Each row comes from the steps of one walk. Every step used is in the known rows, and no mark comes twice. Write the walk behind each row, first mark first.
Known rows
Q, Y, A, G, M, N: [ 0.41  1.77 -0.63  0.27  0.70  2.15  0.34 -0.59  4.16 -0.17 -0.97 -0.54
  0.07  3.90 -0.61  1.58 -0.28  2.84  2.09 -0.55 -0.19 -0.13  1.26  0.26
  0.51 -0.56]
C, Y, Q: [-0.76 -3.73  0.76  3.70  2.80  2.15  0.03 -1.51  2.44  0.90 -0.04 -1.10
  0.18  0.51 -0.55  5.71 -1.88  2.93  1.64  1.75  0.25 -0.12  1.32  1.35
 -0.03  0.84]
Y, M: [ 0.23 -4.36  1.93  3.36  1.86  2.38 -0.38 -0.75  2.91  0.72 -0.82 -1.57
  0.09  0.96  0.75  3.63 -0.55  2.45  2.18  1.85 -0.50  0.82  1.64  0.17
  0.39  0.58]
Y, A, G, Q, N, M: [-0.16  2.54  1.12  1.72  3.05  0.74  1.31 -0.85 -0.58  0.04 -0.65  0.12
  0.22 -1.03 -0.10  2.21  1.93  2.15  2.07 -0.45 -0.89  0.45  1.58  1.56
  1.07 -1.72]
Q, Y: [-0.38 -1.84  1.82  2.55 -1.58  1.95  0.18  0.78  3.52  1.00 -0.69 -0.30
 -0.05  1.84  1.34  3.70 -0.72  2.44  2.12  2.65  0.35 -0.48  0.97  1.27
  0.24  0.96]
N, M: [ 0.13 -1.76  2.52  2.47  2.29  1.10  0.16  0.09  1.05  0.88 -0.49 -0.76
 -0.62  2.98  1.56  4.04  0.70  1.54  2.19  1.66 -0.44  0.70  1.56  1.00
  0.30  0.57]
Q, Y, M: [-0.48 -3.16  2.52  2.87 -0.94  2.66 -0.13  0.57  3.38  0.82 -1.50 -0.98
  0.17  1.72  0.61  3.63 -0.42  2.68  2.47  1.88 -0.24 -0.17  1.05  0.10
  0.47  0.95]
Q, Y, A, G: [ 0.04 -0.86  0.30  2.41 -2.96  1.96  0.78  0.64  3.27  0.47 -1.69 -0.51
  0.21  0.06  0.18  2.04 -0.73  2.72  1.87  0.81  0.18 -1.08  1.37  1.35
  0.31 -0.52]
G, M: [ 0.21 -1.62  0.68  2.15  2.60  1.35 -0.29 -1.25  4.92  0.87 -0.08 -1.41
 -0.39  3.83  0.75  2.97  0.11  2.32  2.20  1.20  0.01  1.51  1.42  0.65
  0.36  0.48]
A, G, M: [ 0.56 -1.31  0.08  1.41  1.15  1.44 -0.34 -1.72  4.43  1.03 -0.77 -1.89
 -0.32  3.14  0.09  2.26  0.52  2.55  1.67  0.14 -0.24  1.76  1.72  0.39
  0.43 -0.46]
A, Y: [ 0.16 -1.63  0.38  3.35 -0.02  2.12  0.27 -0.13  3.05  1.33 -0.78 -1.14
 -0.19 -1.22  0.92  4.02  1.18  2.41  2.18  1.17  0.29 -0.50  1.29  0.85
  0.21  0.66]
N, M, Y, Q: [-0.42 -0.08  2.41  2.26  1.86  1.33  0.56  0.10  0.74  0.66 -0.90 -0.64
 -0.01  1.08  0.10  4.15 -2.21  2.24  2.47  2.41 -0.22  0.27  1.73  0.27
 -0.49  0.00]
C, Y, M, N: [ 0.58 -3.29  1.06  2.11  5.31  2.83 -0.59 -2.27  2.14  0.20 -0.39 -0.77
  0.00  2.90 -0.18  5.26 -0.79  2.83  1.73  1.22 -0.83  0.66  1.08 -0.34
  0.41  1.47]
C, Y, A, G, M, N: [ 0.98  0.43 -1.63  0.89  4.34  1.85  0.07 -2.88  3.72 -0.19 -0.66 -0.82
 -0.23  3.90 -1.40  3.08 -0.24  2.98  1.43 -1.03 -0.51  0.76  1.28  0.23
  0.39 -0.03]
D, C, Y, Q: [-1.18 -5.58  0.88  3.43  1.86  1.68 -0.06 -2.33  1.13  1.21  0.07 -1.23
  0.49  1.16 -1.35  7.02 -1.24  2.77  1.34  2.12  0.13 -1.19  1.59  1.64
 -0.17  1.11]
A, Y, C, D: [-0.68 -4.49 -0.13  4.31  1.92  2.97  0.23  1.69 -0.38  1.11 -1.39 -2.29
 -0.07 -1.26  0.05  3.66  0.79  2.56  1.92  1.05 -0.24 -4.16  1.97  1.00
 -0.15 -0.03]
A, G: [ 0.73 -2.60  0.59  2.29 -0.01  1.83 -0.12 -0.93  2.58  1.07 -0.71 -1.34
 -0.10  0.43  0.81  2.98 -0.54  2.48  1.29  1.40 -0.14  0.73  1.90  1.07
  0.28 -0.32]
G, Q, N, M, Y: [-0.18  3.77  2.33  1.00  3.06  0.35  0.98 -0.65  0.18  0.42 -0.44  1.01
  0.05  0.47  0.72  3.41  0.35  2.29  2.36  2.57 -0.68  1.23  1.02  0.61
  0.38 -0.29]
D, C, Y: [-0.27 -5.14  0.86  2.91  0.95  1.05 -0.21 -2.39  1.98  1.28 -0.22 -0.62
 -0.04  2.47 -0.27  6.52 -0.01  2.43  1.10  2.50 -0.08 -0.75  1.24  1.47
 -0.01  1.61]
Q, N, M, Y, A: [ 0.38  3.01  1.86  1.34  0.33  0.68  1.38  0.14 -0.11 -0.30 -1.46  1.15
  0.01  1.09  0.75  2.91 -1.82  2.16  2.72  1.40 -0.05 -0.23  1.06  0.88
  0.17 -0.13]
C, D: [ 0.24 -4.79  1.46  3.76  1.04  1.60 -0.16  0.91  1.23  0.77 -0.03 -0.91
 -0.16  0.98  1.02  4.02 -1.71  1.95  1.83  1.82 -0.53 -1.39  1.85  1.72
  0.38  0.75]
Q, Y, C: [-0.99 -2.99  0.91  2.76  0.35  2.98  0.19  1.16  2.08  0.93 -1.28 -1.43
  0.06  1.98  1.07  3.12 -0.09  2.78  1.87  3.07  0.50 -2.19  1.32  0.94
 -0.26  0.12]

Write each row's walk
[ 1.15  0.34 -0.23  2.28 -1.80  1.34  0.75 -0.52  3.31  0.24 -1.85 -0.38
  0.16 -1.28 -0.17  1.71 -2.77  2.86  1.62  1.95 -0.17  0.17  1.78  0.56
 -0.37 -0.80]  M, Y, A, G
[ 0.31 -0.47 -0.36  3.37  2.30  1.17  0.76 -1.12  3.28  0.36 -0.39 -0.87
  0.32 -2.60 -0.31  1.92  1.15  2.65  1.54  1.18 -0.73  0.71  2.02  1.53
  0.50 -1.47]  Y, A, G, Q
[-0.53 -0.05  0.93  2.05 -0.45  1.54  0.33 -0.18  3.62  1.15 -0.69 -0.58
  0.24 -0.60  0.09  2.60  1.58  2.83  1.55  2.01 -0.48  0.37  1.34  1.13
  0.56 -0.71]  A, G, Q, Y
[-0.82 -1.93  0.86  2.56  2.19  2.19  0.35 -1.74  0.67  0.57  0.24 -0.25
  0.52  0.30 -0.35  5.88 -2.66  3.16  1.83  0.85  0.65 -0.55  0.88  1.71
  0.45  0.65]  C, Y, Q, N
[-0.31 -2.35  1.80  2.76  2.92  1.76  0.33  1.80 -1.93  0.54 -1.95 -1.14
 -0.39  2.28  0.35  3.19 -1.43  2.02  2.05  2.57 -0.97 -2.94  2.04  0.29
 -0.68 -0.15]  N, M, Y, C, D
[ 0.31  2.26  2.63  0.66  0.46  0.88  0.75 -0.27 -0.23  0.44 -1.10  0.85
 -0.18  2.23  1.28  3.74 -1.70  2.18  2.44  2.15 -0.08  0.45  0.98  0.47
  0.18  0.32]  Q, N, M, Y
[ 0.07  0.65 -0.05  1.22  0.70  1.67  0.03 -1.67  4.13  0.83 -1.26 -1.73
  0.27  1.20 -1.39  2.32 -2.57  3.29  1.94  1.08  0.00  1.20  1.91 -0.38
 -0.42 -0.98]  A, G, M, Y, Q
[-0.37 -2.39 -0.68  3.24  2.10  0.56  0.64 -2.97  2.11  0.74 -0.63 -0.70
  0.44 -1.23 -2.01  4.54  1.73  2.82  0.78  1.41 -0.92 -0.51  1.70  1.72
  0.30 -0.42]  D, C, Y, A, G, Q
[ 0.69  3.31  1.24  0.60 -0.97  0.82  1.34 -0.35 -0.67 -0.11 -2.11  0.66
  0.06  0.48  0.06  2.16 -1.75  2.45  2.20  0.27 -0.27 -0.21  1.41  0.51
  0.22 -1.08]  Q, N, M, Y, A, G
[-1.17 -1.05  0.13  2.47  1.38  2.59  0.34  0.21  2.17  1.10 -1.30 -1.70
  0.37 -0.65 -0.18  2.01  2.21  3.20  1.38  2.55 -0.37 -1.30  1.71  0.83
  0.02 -1.49]  A, G, Q, Y, C
[-0.25  1.80  1.92  0.97  3.03  0.78  0.67 -1.24 -0.82  0.73 -0.28 -0.22
  0.03  0.11  0.47  3.06  2.40  2.23  1.80  0.27 -0.86  1.26  1.52  1.22
  1.10 -1.28]  A, G, Q, N, M
[-0.48  3.17  1.01  0.58  3.60  1.43  0.98 -0.75 -1.89  0.52 -1.74 -0.56
  0.22 -0.18 -0.23  2.04  1.17  2.94  1.66  1.99 -0.78 -0.27  1.73  0.05
 -0.04 -2.08]  A, G, Q, N, M, Y, C
[-1.20  0.79  1.86  2.21  1.47  2.08  0.97  0.16 -1.74  0.97 -0.61 -0.75
  0.23 -1.13  0.04  4.84  0.99  2.35  2.90 -0.83  0.33 -1.38  1.22  1.06
  0.62 -0.17]  A, Y, Q, N, M
[ 1.18  0.73 -1.10  0.79  3.53  1.82  0.11 -1.86  3.69 -0.24 -0.31 -1.17
 -0.03  3.06 -0.41  1.67 -0.23  2.66  1.83 -0.61 -0.46  0.93  1.88  0.37
  0.46 -0.84]  Y, A, G, M, N
[ 0.28 -2.44 -0.03  3.81  1.81  1.55  0.58 -1.12  3.50  0.22 -0.71 -0.25
 -0.17  0.67  0.01  4.28 -1.05  2.57  1.68  1.32  0.05 -0.34  1.05  1.54
  0.17  0.92]  C, Y, A
[-0.12  0.46 -0.20  1.59 -1.86  1.70  0.55 -0.13  5.17  0.45 -1.70 -1.02
 -0.05  2.61 -0.57  1.28  0.16  2.79  2.27 -0.46  0.03 -0.11  1.23  0.68
  0.46 -0.65]  Q, Y, A, G, M
[-0.10  0.01  1.27  1.19  2.96  2.71 -0.18 -0.91  2.39  0.41 -0.72 -0.87
  0.60  0.22 -0.62  2.81  1.30  3.17  1.79  1.31 -1.35  0.59  1.43 -0.42
  0.80 -0.60]  A, G, Q, Y, M, N
[ 0.54 -1.80  0.79  2.32  3.33  3.25 -0.24 -0.79  1.66  0.59 -0.77 -1.43
  0.17 -0.40  0.12  4.17  0.99  2.78  2.40  0.49 -0.54 -0.18  1.39 -0.68
  0.47  0.70]  A, Y, M, N
[ 0.12 -1.86 -0.69  1.76  1.73  2.03 -0.16  0.10  1.47  0.65 -2.21 -2.24
 -0.12  2.67 -1.09  1.33 -1.80  3.06  1.59  1.10 -0.73 -1.81  2.21 -0.35
 -0.57 -1.09]  A, G, M, Y, C, D
[ 1.12 -0.14 -0.33  0.08  3.93  1.96 -0.56 -2.12  3.45  0.44  0.01 -1.44
 -0.23  4.34  0.06  2.53  0.10  2.68  1.61  0.20 -0.50  1.74  1.75  0.01
  0.48 -0.37]  A, G, M, N
[-0.44  2.00  0.71  0.89  1.50  1.65  0.41 -1.43  2.93  0.33 -0.30 -0.45
  0.58  1.67 -0.58  3.25 -3.41  3.25  2.66  1.39  0.62  0.76  1.19  0.29
  0.02 -0.23]  G, M, Y, Q, N
[-0.86 -0.37  1.55  2.89  0.99  1.50  0.42  0.32  4.05  0.97 -0.05 -0.16
  0.20  0.03  0.78  3.37  1.28  2.53  2.02  3.09 -0.23  0.18  0.96  1.37
  0.45  0.24]  G, Q, Y
[ 0.14 -1.76  0.30  2.66  1.48  2.33  0.23  0.00  2.06  0.70 -1.48 -1.28
  0.04  0.85  0.80  2.73 -1.98  2.96  1.66  4.37  0.24 -0.95  1.78  0.20
 -0.96 -0.18]  M, Y, C
[ 0.01 -1.89  2.09  1.52  1.76  3.19 -0.36  0.05  2.21  0.24 -0.69 -0.56
  0.28  2.81  0.63  3.86 -0.91  2.73  2.33  1.83 -0.49 -0.30  1.08 -0.34
  0.49  1.00]  Q, Y, M, N
[ 0.64  1.42 -0.18  2.13  1.01  0.97  0.66 -0.85  5.71  0.00 -1.25 -0.40
 -0.10  2.03 -0.15  1.77 -1.70  2.65  2.55  1.79  0.08  1.02  1.32  0.13
 -0.31  0.02]  G, M, Y, A
[-0.63 -1.26  1.76  2.44  0.47  2.24  0.05 -0.46  3.29  0.96 -1.49 -1.30
  0.49 -0.80 -0.66  2.45  1.71  3.10  1.92  1.28 -1.17  0.52  1.40 -0.07
  0.75 -0.72]  A, G, Q, Y, M
[-0.24  0.24  1.21  2.33  3.34  1.18  0.46 -1.17  1.72  0.61  0.83  0.20
  0.46 -0.89  1.06  3.58  0.60  2.59  1.94  2.30 -0.14  0.93  1.17  1.83
  0.94 -0.25]  G, Q, N
[ 0.30 -0.20 -0.87  0.99  1.70  2.20 -0.03 -1.26  3.48  0.82 -2.16 -2.23
 -0.14  2.81 -0.64  1.12 -0.66  3.33  1.54  1.91 -0.15  0.13  1.94 -0.74
 -0.73 -1.26]  A, G, M, Y, C
[-0.69 -2.03  0.43  3.88  0.84  2.60  0.39 -0.10  2.23  1.28 -0.41 -1.75
  0.33 -2.84 -0.23  4.55  0.09  2.79  2.37  0.83  0.47 -1.13  1.66  1.04
  0.02  0.08]  A, Y, Q
[-0.13  4.44  1.70  1.73  2.91  0.23  1.66 -0.37  0.36 -0.32 -0.76  1.32
  0.25 -0.81  0.22  2.51 -0.17  2.28  2.65  1.93 -0.62  0.59  1.09  0.96
  0.32 -0.77]  G, Q, N, M, Y, A
[-1.12 -4.73  1.18  3.47  0.39  2.89  0.07  2.52  0.02  0.79 -1.31 -1.42
  0.08  1.91  0.60  3.31 -1.11  2.53  1.94  2.30 -0.21 -4.20  1.63  1.38
 -0.10  0.27]  Q, Y, C, D
[ 0.45  0.44  2.43  1.80  0.97  0.78  0.41  0.08  1.49  0.75 -1.36 -0.01
 -0.53  2.37  1.11  3.57 -0.95  1.92  2.26  2.83 -0.41  0.90  1.40  0.14
 -0.32  0.58]  N, M, Y
